What can hang from each mark:
lutil: vubetor
ferip: vubetor
tanoz: kezo vubetor zulo
zulo: tanoz
guvo: lutil
vubetor: kezo lifu tanoz vugigiv
vugigiv: lutil

Every row comes from one small tree of marks. The marks that hang from a mark follow it in brackets, in alphabetical order. Every link used is in the known rows. Which tree was each row made from?
Known rows:
lutil(vubetor(lifu tanoz(zulo))): [  4.1   5.9  28.3  -6.5   6.0  21.4   3.2 -16.2   3.2  -6.1   6.8 -15.1
   9.9  -5.9   4.9 -18.3  -1.9 -19.0   8.5  -3.5 -37.5]
vugigiv(lutil(vubetor(lifu tanoz))): [ -7.0  17.6   3.7  -8.6  26.6  10.9 -12.2 -12.2   8.7   8.4 -19.1 -26.5
  25.4  -9.7  11.8 -30.8  13.2   7.8 -22.2 -13.0 -18.2]
vugigiv(lutil(vubetor(kezo lifu tanoz))): [-26.4  15.8  -8.0 -10.7  39.5  -0.4   1.7  -0.6  16.5  12.3 -29.9 -20.2
   9.1  -4.8   6.7 -26.1  32.5  13.7 -18.6 -19.8   5.1]
ferip(vubetor(vugigiv)): [ 17.8  -8.3 -13.0 -14.0 -21.0 -11.0 -22.6  -7.3 -11.8   0.6   6.3  -0.2
   9.2  13.4 -26.7  -0.1 -33.4   7.9   8.0  -7.5  11.0]
guvo(lutil(vubetor(lifu))): [ 16.3 -14.0  18.2   0.3  21.1 -10.9  -3.0  -1.7  13.8  21.1  24.4 -28.5
  12.8  -9.6  10.1  24.5   1.2 -11.5 -11.7   3.0 -26.0]
zulo(tanoz(kezo vubetor)): [ -6.5  11.3  22.4  22.8 -38.3  21.9  29.0  12.9 -21.5  -9.3  17.8  45.1
 -25.2   1.8  -6.6  64.8 -18.8   7.8   0.9  42.5  -9.2]
vugigiv(lutil): [  4.4  10.4 -15.0  -8.6   2.5 -20.7 -22.6  -2.0  -6.4  -8.2   0.9  -0.5
  -4.8  -8.1  14.2   9.5  -7.1  33.6 -27.8   6.2  -3.3]
vugigiv(lutil(vubetor(lifu tanoz(kezo)))): [-11.7  26.7   2.2  14.9  19.4  19.5  -1.9  14.4   1.9   0.9 -13.5  -8.7
   8.8 -15.5  21.5 -16.9   5.2   0.4 -29.6   2.8 -23.6]
vugigiv(lutil(vubetor(kezo tanoz))): [ -6.5  16.2 -11.7 -12.2  27.5   3.0  -9.4   6.5  26.2   4.9 -36.7   4.6
  -1.7  16.3 -15.9 -20.8   9.4  23.6 -18.7 -16.7  18.8]
tanoz(vubetor(kezo lifu) zulo): [-47.3  -2.2  10.0   2.4  -8.0 -15.1  25.5   7.2 -28.2  -3.7  17.8  24.7
 -38.3 -15.0  14.5  45.1  10.8  -3.6  13.3  21.6 -13.6]
lutil(vubetor(tanoz vugigiv)): [ 31.6  -9.4   7.3  -3.6  -3.3  17.8 -13.4  -5.7  22.3  -5.2  -6.4  -0.5
  20.5  22.5 -26.3 -36.1 -10.5  -9.7  16.3 -19.0  13.8]
vugigiv(lutil(vubetor)): [  9.5  16.3  -3.6 -10.1  24.9   3.2 -10.6  11.3   8.0   9.0  -1.6  -1.7
  10.3  -6.2   1.8  -9.5 -14.4  16.5 -26.7   1.0 -10.9]
zulo(tanoz(kezo vubetor(lifu))): [-24.9   9.5  24.7  23.5 -27.1  17.5  39.2   5.2 -31.7  -1.1  22.9  22.8
 -11.8 -17.3  14.7  60.8   3.2  -2.0   1.9  38.6 -24.9]
lutil(vubetor(vugigiv)): [ 27.2 -12.1   4.4  -5.3   5.9   6.0  -1.9  10.5  11.0   2.8  15.9   1.3
  15.8   5.9 -17.6 -17.8 -16.8 -11.0  17.1  -6.5   8.5]
lutil(vubetor(lifu)): [ -2.0   1.0  21.7  -4.1  17.7   7.0  -1.9   1.8   5.7   7.1  12.7 -22.7
  22.2  -9.8  -0.9  -7.1   4.7  -2.7   0.6  -8.0 -28.9]
lutil(vubetor(tanoz)): [ 21.8   6.6  22.4  -5.4  -0.7  20.9 -21.7  -6.6  27.0  -7.7 -13.9  -1.3
  15.5  25.6 -30.3 -20.1 -13.1   7.3  -0.3 -17.9 -11.2]
lutil(vubetor(kezo lifu tanoz vugigiv)): [ -8.2 -14.1  -1.5  -5.4  19.4   0.9   8.5  -0.4  16.7   7.0 -13.6 -16.2
  16.0   8.7 -15.6 -33.9  29.5 -13.2  24.8 -27.4  22.5]
vubetor(tanoz(kezo) vugigiv(lutil)): [ 12.7   6.9 -29.4  17.4 -17.5  -3.4 -10.7   9.3  -8.0 -18.6 -11.5  17.9
 -12.0  -2.1  16.5 -11.7  -7.9  11.5 -17.5   8.1  21.2]
zulo(tanoz(vubetor(kezo lifu vugigiv))): [-29.9 -16.7   2.0  -0.4  -9.0  -7.0  50.8  -7.7 -24.8  14.5  13.1  11.7
  -8.4  -9.4  -0.8  37.4  33.0  -5.6  32.7  14.8  26.7]
vubetor(kezo lifu tanoz vugigiv(lutil)): [-20.0  -5.3 -36.3  -6.7  15.0 -29.8   0.1 -12.1  -4.0  -0.7 -21.1 -16.4
   0.7 -10.1  20.5 -22.9  43.3  15.2  -3.0 -14.2  38.4]
vubetor(tanoz): [ 16.0   0.4  10.4  -2.7 -26.9  -2.2 -33.3 -20.5  11.8 -23.4 -11.2  -1.3
   1.1  24.2 -17.8  -0.5  -3.6  26.0  -3.1 -11.5  -2.6]

Which tree is each row?
[-10.4 -15.4  -5.3  -6.5  26.3  -9.9  18.8  13.9   7.6  16.3   7.8 -12.9
  10.7  -8.5  -5.7 -17.6  23.8 -15.0  23.7 -15.9  19.5] | lutil(vubetor(kezo lifu vugigiv))
[ 26.6   1.6   7.6  13.9 -15.6  31.2  13.9  18.7   0.2 -15.8  10.6  28.6
 -12.4   3.6  -4.2 -15.0 -31.9 -35.7  18.2  14.8  -6.6] | lutil(vubetor(tanoz(kezo zulo) vugigiv))
[-26.8  -8.6 -38.4  -7.4  22.9 -41.4  11.0   3.9 -15.0   8.1   3.5 -13.9
  -4.6 -25.7  30.0  -6.0  36.1  13.0  -5.4  -2.6  31.9] | vubetor(kezo lifu vugigiv(lutil))
[ 41.3  -8.4  23.3  -5.3  -3.4   9.8  -6.2 -13.3  21.1   1.2  11.4   3.0
  -8.8  14.8  -3.9  17.9 -24.6 -20.0  -1.7  11.3 -20.4] | guvo(lutil(vubetor(tanoz(zulo))))
[  5.5  -4.5   7.9  21.7 -41.1  17.5  39.9  12.7 -26.1  -5.9  23.7  45.6
 -19.8   0.1  -3.1  49.1 -17.5  -9.6  19.3  39.1  13.5] | zulo(tanoz(kezo vubetor(vugigiv)))
[ 39.9 -10.1  18.9  -1.1   0.0   5.3 -21.3 -12.0  35.3   6.5  -3.4  -8.4
   8.2  27.8 -19.2  13.1 -13.8  -2.1  -9.9  -5.3  -6.9] | guvo(lutil(vubetor(tanoz)))
[ -8.6  14.0  -1.0  -7.1  36.2  -1.2  -1.0   4.3  -1.6  15.7   5.7 -24.7
  20.7 -26.8  21.4 -14.0   6.1   6.7 -27.1  -2.0 -24.1] | vugigiv(lutil(vubetor(lifu)))
[ 10.9  29.1   1.2   9.4   4.8  28.5   3.4  18.8   0.1 -11.1  -5.9  24.3
 -18.8  -9.2  16.1  -7.7 -28.9  -8.0 -22.9  21.8 -24.0] | vugigiv(lutil(vubetor(tanoz(kezo zulo))))
[-24.2  -6.3 -18.0   5.4   2.1 -17.9   9.8   2.2 -30.4   9.9  13.4   8.1
  -3.1 -26.4  31.5  10.3   9.0   0.0  -7.0  14.0   3.1] | tanoz(vubetor(lifu vugigiv(lutil)))
[-19.7  -6.1   6.0  28.2 -27.5   2.6  33.6  25.2 -46.5  -9.8  40.8  38.0
 -34.9 -30.0  33.4  39.3 -16.0 -33.2  19.4  41.2 -19.8] | tanoz(kezo vubetor(lifu vugigiv) zulo)
[  6.6  -1.4   8.3  21.5  -0.8  21.6   8.9  14.2   4.2  -3.5   2.6  -4.7
  14.4  -4.5  -0.1 -25.1   1.8 -26.1  10.7  -5.7  -5.9] | lutil(vubetor(lifu tanoz(kezo) vugigiv))
[  6.4 -14.0 -14.1  -7.7 -17.7 -13.3   5.7  -8.2   0.5 -19.6  -2.1  16.2
 -26.0  13.9  -6.8  -5.5   4.7  -3.6  28.4  -1.5  32.7] | vubetor(kezo tanoz(zulo) vugigiv)
[ -8.5  10.5  -4.0 -22.4 -21.3  -4.1 -15.8 -14.0  -3.5  -9.0 -22.3  12.5
 -22.2  27.0 -30.4  10.8 -19.9  18.5   4.2  -7.8   2.3] | ferip(vubetor(kezo tanoz(zulo)))
[ -1.0 -14.0   9.1  -3.1  21.9 -10.2  -0.1  -4.6  30.8  18.1 -10.7 -24.8
   3.1  11.7  -5.4  14.3  26.2  -4.5  -4.0 -14.9   4.3] | guvo(lutil(vubetor(kezo lifu tanoz)))
[ 14.3 -15.9   1.9  -5.4  19.0 -18.6  -0.5  17.5  29.9  19.9   8.7   1.2
 -10.7  15.8 -15.8  33.6  -3.6   4.0  -5.5   1.3  11.3] | guvo(lutil(vubetor(kezo)))
[ 20.7  -5.4 -11.8 -15.0 -27.5   0.5 -33.9 -21.8  -0.8  -6.4 -18.5  -1.1
  14.5  29.1 -35.8 -18.2 -27.0   9.5   8.4 -19.0  15.2] | ferip(vubetor(tanoz vugigiv))
[-10.2   4.0 -32.3 -18.1   7.6 -23.7 -13.4 -11.2 -27.2  18.7   0.8 -25.7
  18.6 -21.4  15.4 -12.4  -5.1   9.0 -14.6  -3.3   2.6] | ferip(vubetor(lifu vugigiv(lutil)))
[-13.4 -15.6 -11.6  -6.6  -7.7 -18.8  14.6 -17.9 -11.1 -12.5   3.2  -6.2
 -14.9  -5.3  12.5 -10.0  28.1 -11.3  30.1  -5.7  18.7] | vubetor(kezo lifu tanoz(zulo) vugigiv)
[  0.9   4.6  25.3  -2.6   8.5  18.2 -12.7 -14.1  17.5  -3.3  -7.9 -25.2
  26.5   6.4  -9.2 -23.9   8.3  -1.8   0.7 -20.0 -23.8] | lutil(vubetor(lifu tanoz))
[-11.6   8.3  -8.4 -18.7 -19.3  -6.6 -31.1 -10.8  11.1  -5.3 -37.0   2.5
  -7.4  37.8 -45.3   4.6  -9.3  35.0  -3.6 -24.1  15.4] | ferip(vubetor(kezo tanoz))
[ 11.0  11.8  10.2  16.9 -37.9  11.3  -6.6   4.5  -9.7 -36.4   7.2  27.3
 -32.6   4.8   5.3  19.2 -24.1   0.7  -2.6  19.9 -21.2] | vubetor(tanoz(kezo zulo))
[-44.2  -6.1 -29.3   2.1  12.3 -28.2  22.1  13.8 -27.3  15.0   0.2  15.0
 -18.7 -22.7  24.8  16.3  29.0   7.8  -0.6   9.1  26.8] | tanoz(vubetor(kezo lifu vugigiv(lutil)))
[ 14.5  15.0  19.4  18.1 -10.3  33.0 -11.5  20.3  20.7 -14.7 -10.5  16.8
  -0.7  18.9 -20.4  -6.2 -22.7   0.5  -8.1  -1.1 -15.3] | lutil(vubetor(tanoz(kezo)))
[ 26.1 -31.7   3.3   0.0  18.9 -14.9   9.1  -1.5   8.9  24.7  32.3 -27.1
  18.9 -12.3  13.1   7.0   2.8 -29.1   7.7   1.9  -3.1] | guvo(lutil(vubetor(lifu vugigiv)))
[  0.9  -5.5  -8.1 -12.2 -18.0  -3.6 -24.1 -29.1 -10.8   2.5 -12.8 -25.2
  24.8   9.0 -15.7 -21.8  -4.2   2.7  10.0 -21.8   2.4] | ferip(vubetor(lifu tanoz vugigiv))
[ -7.6   5.8 -25.8  18.6  -5.5  -8.8  -1.7   3.6 -18.9 -11.6  -4.9  -4.5
  -0.2 -21.7  37.2 -15.5  15.1  -1.1 -14.7   6.9   8.7] | vubetor(lifu tanoz(kezo) vugigiv(lutil))
